(in the rows, 128 means zero)
Known rows, with every step that occurs:
lopaneb-goneg-botem: [172 137 134 155 147 141 187 149  87  97 118 113 116  91 130 103 128 157
 119 111 167  40 154 111 100 125 100 188  80 119 149 124 151 147 115 113
 102 115 205 131 126]
doni-firev: [124 135 125 108 111 107 196 111  95 143 115 130 119 110  61 107 157 138
 141 119 136 129 127 116 129  89  90 117 109 127 158 150 141 177 104 140
 109 126 165 112 145]
gatuno-botem-goneg-kuzal-doni-zisok: [122 145  95 142  89 144  95 138 129 105 113 167 129  98 102 100 117 153
 148 107 171  88 133 159 102 121 102  67 149 151 156 141  96 162  88 146
 114 147 133 136 123]
doni-firev-rodo: [124  68 140  73 105  99 194 114 104 154 129 133 118 125  76 114 151 142
 141 121 124 119 146 127 141  84  80 128  97 112 151 147 154 167 104 102
 107 118 165  99 146]
firev-doni: [129  73 129 126 101 135 117 132 116 135 136 120  86 112 207  86 120 143
 105  94 154  94 154 103 145 116  82 157  87 125 148 154 169 166 103 122
 127 116 170 110 115]
nire-pomiz: [109 140 111 111  99  85 132 199  99 108 106 127 136  84 138 116 103  99
  83  99 114 116 148 119 154 123  97  90 109 134 120 135 154 177 132 144
 118 167 143 120 124]
zisok-doni-kuzal-goneg-lopaneb: [ 96 123 122 159  93 138  89 131 127 144 136 122 134 142 155  99 137 122
  79 111 148 123 120 141 158  87  79  97 127 133 119 161 123 158 101 149
 118  90  93 134 116]
doni-kuzal-goneg: [ 96 175 148 181 119 104  76 114 152 114 111 138 128 174  81 104 148 107
 108 114 156 129 127 141 112  89  73 102 118 140 163 155 114 149  77 151
  87 122 148 119 121]
zisok-doni: [127  93 116 136  89 140 122 142 106 152 136 125 122 101 186 103 117 134
  88 106 132 114 137 143 184 103  88 124 107 137 125 144 142 158 114 147
 127  90 100 129 112]
veraf-fotid: [156 139  62 172 136 107 111 128 125 118  84 132 123 128 143 119 102 121
  97  88 144 174 142 116 148 131 152 124 123 145 175  98 135 148 105 145
 113 110 162 116 106]
doni-kuzal-goneg-botem: [119 178 139 181 128 108  75 115 160 102 111 122 123 176  76  99 150 117
 114 103 165  95 126 137 109  91  68  98  87 140 155 150 112 155  65 148
  86 122 170 118 121]
fotid-koza-goneg-pomiz: [163 147 141  98  94  77 116 114  73 146 131 127 137 153 107 134 164 178
  96 195 127 111 160 105 169 117  76 150 143 127 129 144 176 171 146 119
 100 111 144  96 123]
gatuno-botem-goneg: [110 149 139 133 106 127  81 138 100 110 116 155 144  90 100  78 111 160
 145 109 162 104 133 155  99 122  97  73 150 152 151 140 124 152  80 155
 109 140 190 141 112]
botem-goneg-koza-fotid-veraf: [153 146 129 108 142 111  82 117  90 146 104 136 102  58 103  75 110 129
 143 163 144 131 113 129 141 149  76 147 134 123 170 135 126 153 131 147
 133 105 246 160 115]
zisok-doni-kuzal: [126  99 121 172  98 132  85 138 131 140 129 130 120 122 159 134 128 131
  85 115 141 114 125 138 176  85  73 108 102 146 130 164 135 167  90 147
 122  93  86 124 114]
kuzal-goneg-botem: [113 182 141 125 115 121 133 121 135 111 125 108 123 159 109  28 139 114
 118  92 159  85 136 149 111 118  87 114  88 124 141 125 110 143 102 148
  91 117 196 124 118]
doni-kuzal: [127 153 126 196 133 108  69 123 146 112 104 139 124 141  93 154 138 128
 107 113 150 115 129 120 139  84  69 113  99 150 168 152 136 156  75 143
 101 123 158 108 116]
rodo-firev-doni: [139  87 144 124  90 110 150  87 114 135 154  99  83 109 202  97 109 119
 163 101 164  77 142 106 120 103  85 159 100 102 143 155 124 123 155 131
 123 105 148 111 113]
nire-pomiz-goneg-botem: [159 150 135  96 134  99 147 211  83  94 121 113 138  79 141 121 119  96
 101  76 121  92 180 101 138 125 112 102  91 121 103 119 163 168 140 140
 107 166 167  89 129]
rodo-firev-doni-kuzal: [142  90 147 148  95 102 122  82 129 128 147 104  81 122 183 115 119 118
 161 105 169  78 137 104 115  88  75 147  99 109 146 164 120 126 134 129
 119 106 138 109 113]
nire-pomiz-goneg: [138 150 144  98 122  94 146 207  73 103 120 130 141  76 148 130 116  88
  95  86 110 126 180 105 135 127 116 105 122 124 115 129 162 166 151 143
 108 167 143  92 128]
botem-goneg: [131 159 135 139 126  92  85 114  75 119 118 129 128  57 111  74 111 122
 127 117 151 121 122 142 127 121  90 144 129 133 170 132 116 136 129 148
 125 115 192 145 109]
zisok-doni-kuzal-goneg: [103 117 135 160  84 131  88 130 135 142 133 132 122 143 150 100 135 117
  87 115 147 124 123 152 153  89  75 100 114 138 127 164 119 162  89 155
 113  92  77 133 115]
nire-pomiz-goneg-kuzal: [148 159 103 101 126 107 158 209  89  85 110 145 143  81 158 130 122  92
 103  93 100 106 184 113 128 114 127  91 117 124 115 124 155 169 171 131
 106 168 130  87 130]
nire-pomiz-goneg-kuzal-doni-firev: [139 143  99  84 103 107 182 200  84  95 116 143 125  79 134 123 126  90
 104  96 107 106 179 112 131 107 125  86 118 112 111 131 143 180 162 141
 117 170  95  88 142]
doni-zisok: [151 140 114 168 121 116 142 137 157 151 116 125 116 131 109 183 156 106
 128  89 177 134 138 112 146 138  75 155 118 154 182 144 109 157  90 124
 104 132 144 111 141]
kuzal-doni: [113 107 103 141  67 131 123 128 114 133 130 127  88 109 128  88  99 123
  80  98 151 100 146 127 181 109  85 135 113 129 158 135 120 144 106 164
 137 121  90 114 114]
fotid-koza-goneg-kuzal-doni: [139 137  92 100  99 110 124 107  87 138 122 149 121 151 120 123 155 169
  79 189 128  94 159 127 169  92  80 131 124 118 145 144 166 170 149 122
 105 118  77  88 128]
rodo-firev: [141 138 139 140 107  94 155  87 109 127 137 104 112 106 153 113 112 111
 166 106 152  92 137 124 124  99  91 145 114 113 151 139 107 108 162 143
 110 108 154 112 111]
fotid-veraf: [135 125 116 129 129 158 143 132 123 153 115 126 130 100 129  86  69 137
 108 175 135 110 109 136 149  92  89 154 112  94 159 142 163 178 109 140
 107 106 116 146 109]
koza-fotid-veraf: [146 123  95  93 146 125 128 136 153 139  69 127 102 107 143 101  93 114
 145 129 113  72 124 109 156 137  61 128 125 111 159 139 138 173 110 145
 110  89 169 132 100]
firev-rodo: [127  53 143  98 116 106 123 135 126 143 131 137 123 129 151 122 112 141
 107 101 115  98 171 142 167 108  76 154  91 119 149 125 166 132 116  84
 109 108 175  98 115]
veraf-fotid-koza-goneg-pomiz-nire: [193 138  88 135 122  87 102 113  97 123 101 131 123 156 135 137 133 150
  92 146 149 180 156  98 161 137 162 140 148 135 149 110 164 166 132 128
  87 104 149 114 112]
goneg-kuzal-doni: [136 143  28 146  89 147 142 130 138  89 106 159 103 119 151 103 115 137
  99 113 130  66 153 145 158  87 113 110  98 126 156 124 115 158 151 129
 126 124  87 103 116]
veraf-fotid-koza-goneg: [160 134  76 137 132  92 103 114  99 141  91 135 125 153 128 133 127 145
  80 144 141 175 150 111 159 125 134 131 137 137 165 108 161 159 116 140
 105 105 124 104 117]
firev-doni-kuzal-goneg-botem: [122  95 139 150 106 131  81 123 153 120 135 116  83 158 166  79 140 131
 107  93 174  83 140 109 114 102  66 129  73 129 141 166 147 171  68 127
 113 117 163 112 120]
veraf-fotid-koza: [156 137  58 152 119  73 115 115 133 146  79 135 119 124 133 136 117 127
  83 138 134 173 137 121 152 120 134 113 127 142 154 104 156 158 109 149
 109 110 122 116 116]

Rows:
[190 140 163 101 173 155 144 145  89 144 113 141 108  99 137 133 140 120
 143 129 125 134 186  88 138 145 103 164 133 108 145 127 163 144 150 139
 100 109 231  82 122] => pomiz-goneg-koza-fotid-veraf
[110 174 148 166 126 110  71 115 160 123  98 144 108 174  78 110 158 110
 119 128 152 136 129 125 118 117  65  99 121 144 162 157 112 156  82 151
  91 116 196 115 125] => doni-kuzal-goneg-koza-fotid
[145 150  95 103 118 106 125 108  88 138 116 150 132 151 119 131 164 173
  91 193 123  95 156 126 155  93  81 131 121 121 146 139 175 170 155 114
  96 118 106  89 125] => fotid-koza-goneg-kuzal
[153 133 157 156 133 156 190 144  68 130 119 143 109  90 122 118 138 157
 110 160 160 117 158 107 112 142 109 202 121 122 159 133 162 147 140 119
 110 120 228 139 131] => lopaneb-goneg-koza
[163 124 119 109 144 148 122 132 131 161  88 139  87 111 118 114 115 142
 131 171 128 122 135 104 170 154  73 141 117 120 151 136 157 169 124 142
 120 104 252 130 116] => goneg-koza-fotid-veraf
[135 136 138  99 114  96 117 107  74 155 126 134 134 148 110 129 160 168
  86 185 131 115 152 118 167 105  67 145 128 125 147 144 182 163 133 127
  98 115 120  92 128] => fotid-koza-goneg
[120 199 159 126  71  92 140 125 122 111 130 120 139 165 113  41 140 108
 129 117 137 128 146 132 114 136 105 127 153 128 131 138 103 153 140 143
  97 111 195 128 114] => kuzal-goneg-pomiz
[142 101  93  92 121 170 135 123  63 103 140 151 122 184 115  95 153 175
 107 124 139  87 180 116 168  90 103 150 111 105 175 139 144 161 154  97
 110 117 113  73 127] => koza-goneg-kuzal-doni-firev-rodo
[ 67 192 125 123 117 128 139 118 107 130 130 107 151 154 130  35 144 110
  94  94 156 130 132 132 115 112 106 119 163 111 142 138 117 129 144 141
  98 115 188 128 108] => kuzal-goneg-lopaneb
[ 98 156 125 131 121 136  81 135  89 115 118 143 160  88 108  79 115 169
 133 100 169 102 128 139 105 115 104  74 171 143 138 141 126 147  97 148
 111 139 208 143 105] => gatuno-botem-goneg-lopaneb
[146 132  80 142 100 153 229 139  89  95 111 152 105  91 128 102 135 144
 118 136 148  61 156 124  97  98 121 166 118 108 160 137 128 161 151 113
 116 120 104 129 137] => lopaneb-goneg-kuzal-doni-firev
[124  39 127  85  78 130 173 130  99 171 144 128 115 108 145 106 138 142
 108 117 121 118 134 143 179  86  78 116 101 118 119 154 148 172 107 120
 128  88  89 118 136] => zisok-doni-firev-rodo
[140 147  98  98 108 111 158 207  87  85 114 144 130  80 159 126 114  89
  92  89 107 102 183 112 138 115 126  89 120 119 111 123 148 170 166 139
 116 168 100  86 132] => nire-pomiz-goneg-kuzal-doni
[145 139  26 158  87 151 151 131 165 103 105 158 101 124 143 139 131 124
 111 105 148  75 148 135 156 100 105 119 103 134 167 129  97 165 137 120
 123 128  69 103 130] => goneg-kuzal-doni-zisok
[118 115 128 161  93 134  89 132 141 134 134 116 121 144 145  97 136 124
  90 109 150 101 121 152 155  89  71  96  93 138 120 158 121 164  81 151
 112  92  95 130 117] => zisok-doni-kuzal-goneg-botem
[123 122 138 159  71 121  92 135 136 134 138 125 125 148 148 102 134 121
  95 121 143 123 125 144 157 100  80 102 127 140 118 166 116 167 100 150
 113  88  94 134 115] => zisok-doni-kuzal-goneg-pomiz
[156 140 142  78 135 114 148 208  82 123 106 134 122  77 140 127 112  90
 109 127 107 130 173  96 141 146 105 109 129 113 113 132 170 175 153 147
 113 156 175 102 129] => nire-pomiz-goneg-koza-fotid-veraf
[148 144 147  96 126 108 146 209  71 116 121 136 132  79 138 133 126  97
  94 111 113 141 186  99 138 140 119 110 120 125 110 127 170 167 155 144
 112 171 183  93 134] => nire-pomiz-goneg-koza
[216 163 154 145  87  99 127 124 108  78 134 116 126 120 148 124 131 150
 134 111 149 113 162  97 158 144 156 163 140 137 117 131 149 168 159 110
  77 103 245 137 100] => goneg-pomiz-nire
[117 176 108 133 146  99  86 117  62 125 126 111 149  53 125  72 118 135
 108 104 162 118 114 123 135 112 101 141 159 118 157 130 121 129 152 135
 131 113 222 146 100] => botem-goneg-lopaneb
[162 122 143 128 145 157 190 151  88 139 102 140  97  88 127 113 123 148
 129 173 149 100 148 100 114 153  94 197 129 109 161 138 158 160 134 120
 110 106 224 147 127] => lopaneb-goneg-koza-fotid-veraf
[169 177 142 139  98  65  87 124  76 106 128 119 137  64 105  79 115 136
 143 129 145 114 128 125 132 138 103 153 150 136 149 133 110 148 148 137
 132 108 227 148 108] => botem-goneg-pomiz
[105 166 150  99 114 140 135 119 134 153 109 136 105 157 110  40 136 106
 125 151 138 141 132 140 122 149  84 125 138 112 150 140 118 153 122 155
  99 105 215 138 121] => kuzal-goneg-koza-fotid-veraf
[180 153 152 153  99 113 197 157  75  98 126 124 132  95 133 117 129 153
 128 138 147  82 164  94 108 140 120 204 143 125 138 134 146 155 151 107
 109 110 205 138 120] => lopaneb-goneg-pomiz
[124 189 151 181  99  88  78 121 152 101 114 130 132 179  79 109 151 114
 123 122 151 126 134 127 112 102  81 108 131 143 148 157 108 158  94 143
  91 116 168 120 118] => doni-kuzal-goneg-pomiz
[144 136  85 120 127 176 110 129  64  94 134 152 126 179 133  97 145 169
  98 121 147  89 177 114 169 100 110 153 118 120 178 135 138 158 158 115
 109 117 119  78 117] => koza-goneg-kuzal-doni
[167 141  47 137 136  99 108 116 109 129  86 146 126 155 134 134 133 152
  85 149 136 164 152 115 153 116 144 119 130 135 166 105 159 164 129 129
 103 111 115 102 117] => veraf-fotid-koza-goneg-kuzal
[161 128 143 133 144 147 186 148  84 128  99 143  95  91 129 120 140 147
 126 147 147  98 161  95 115 161  93 191 128 125 160 134 151 150 141 119
 112 112 244 133 128] => lopaneb-goneg-koza-fotid
[112 165 146 159 130 123  77 116 163 131  98 140 107 171  77 104 141 111
 119 153 151 134 119 130 116 110  66 108 124 127 161 159 120 164  80 152
  92 112 177 129 125] => doni-kuzal-goneg-koza-fotid-veraf
[152  85 137 136  89 108 160  91 136 149 154  97  77 119 191 132 126 108
 173  94 185  90 138 100 119 117  76 169 104 108 156 159 109 125 138 125
 123 110 131 108 125] => rodo-firev-doni-zisok
[124 103 156 142  89 103 125  78 132 128 149 102  83 138 176  92 124 107
 162 107 175  87 134 115  98  93  75 143 103 104 145 169 109 121 134 136
 112 105 132 115 113] => rodo-firev-doni-kuzal-goneg
[128 157 125  94 137 105 150 208  63 106 122 119 157  75 157 128 121  96
  85  76 117 121 179  93 140 120 124 104 144 115 104 127 166 160 167 136
 113 166 164  93 124] => nire-pomiz-goneg-lopaneb
[152 153  93 126 153 170 110 132  60  87 127 154 146 179 135 105 155 177
 110 125 136  93 175 113 155  99 114 153 115 125 182 134 149 158 165 103
  96 117 160  80 113] => koza-goneg-kuzal
[153 153  89 159 133 149 204 147  92  85 103 157 127  93 154 115 132 151
 119 133 142  64 162 127  92 105 125 174 113 116 164 128 143 151 160  98
  98 119 151 129 126] => lopaneb-goneg-kuzal
[180 143  77 138 119  81 104 120  99 136 100 132 132 156 125 136 131 151
  88 150 137 173 154 100 161 133 142 131 143 139 153 110 158 167 126 132
 108 104 139 105 115] => veraf-fotid-koza-goneg-pomiz
[135 106  35 110  80 139 178 120 139 105 111 160  96 123 125 104 130 142
 115 119 120  69 153 146 155  74 108 105  95 113 153 131 122 169 146 110
 128 123  82  97 134] => goneg-kuzal-doni-firev-rodo
[109  53 117  89  56 120 173 116 109 155 139 131  81 113  90  89 121 129
 103 108 142 104 148 128 176  91  78 130 106 110 149 146 127 159  95 137
 137 121  81 104 141] => kuzal-doni-firev-rodo
[144 110 160 142  75  88 130  84 132 120 154  97  83 141 173  93 123 111
 172 113 169  83 137 107 102 101  82 145 115 108 132 167 106 130 144 131
 114 103 149 116 114] => rodo-firev-doni-kuzal-goneg-pomiz
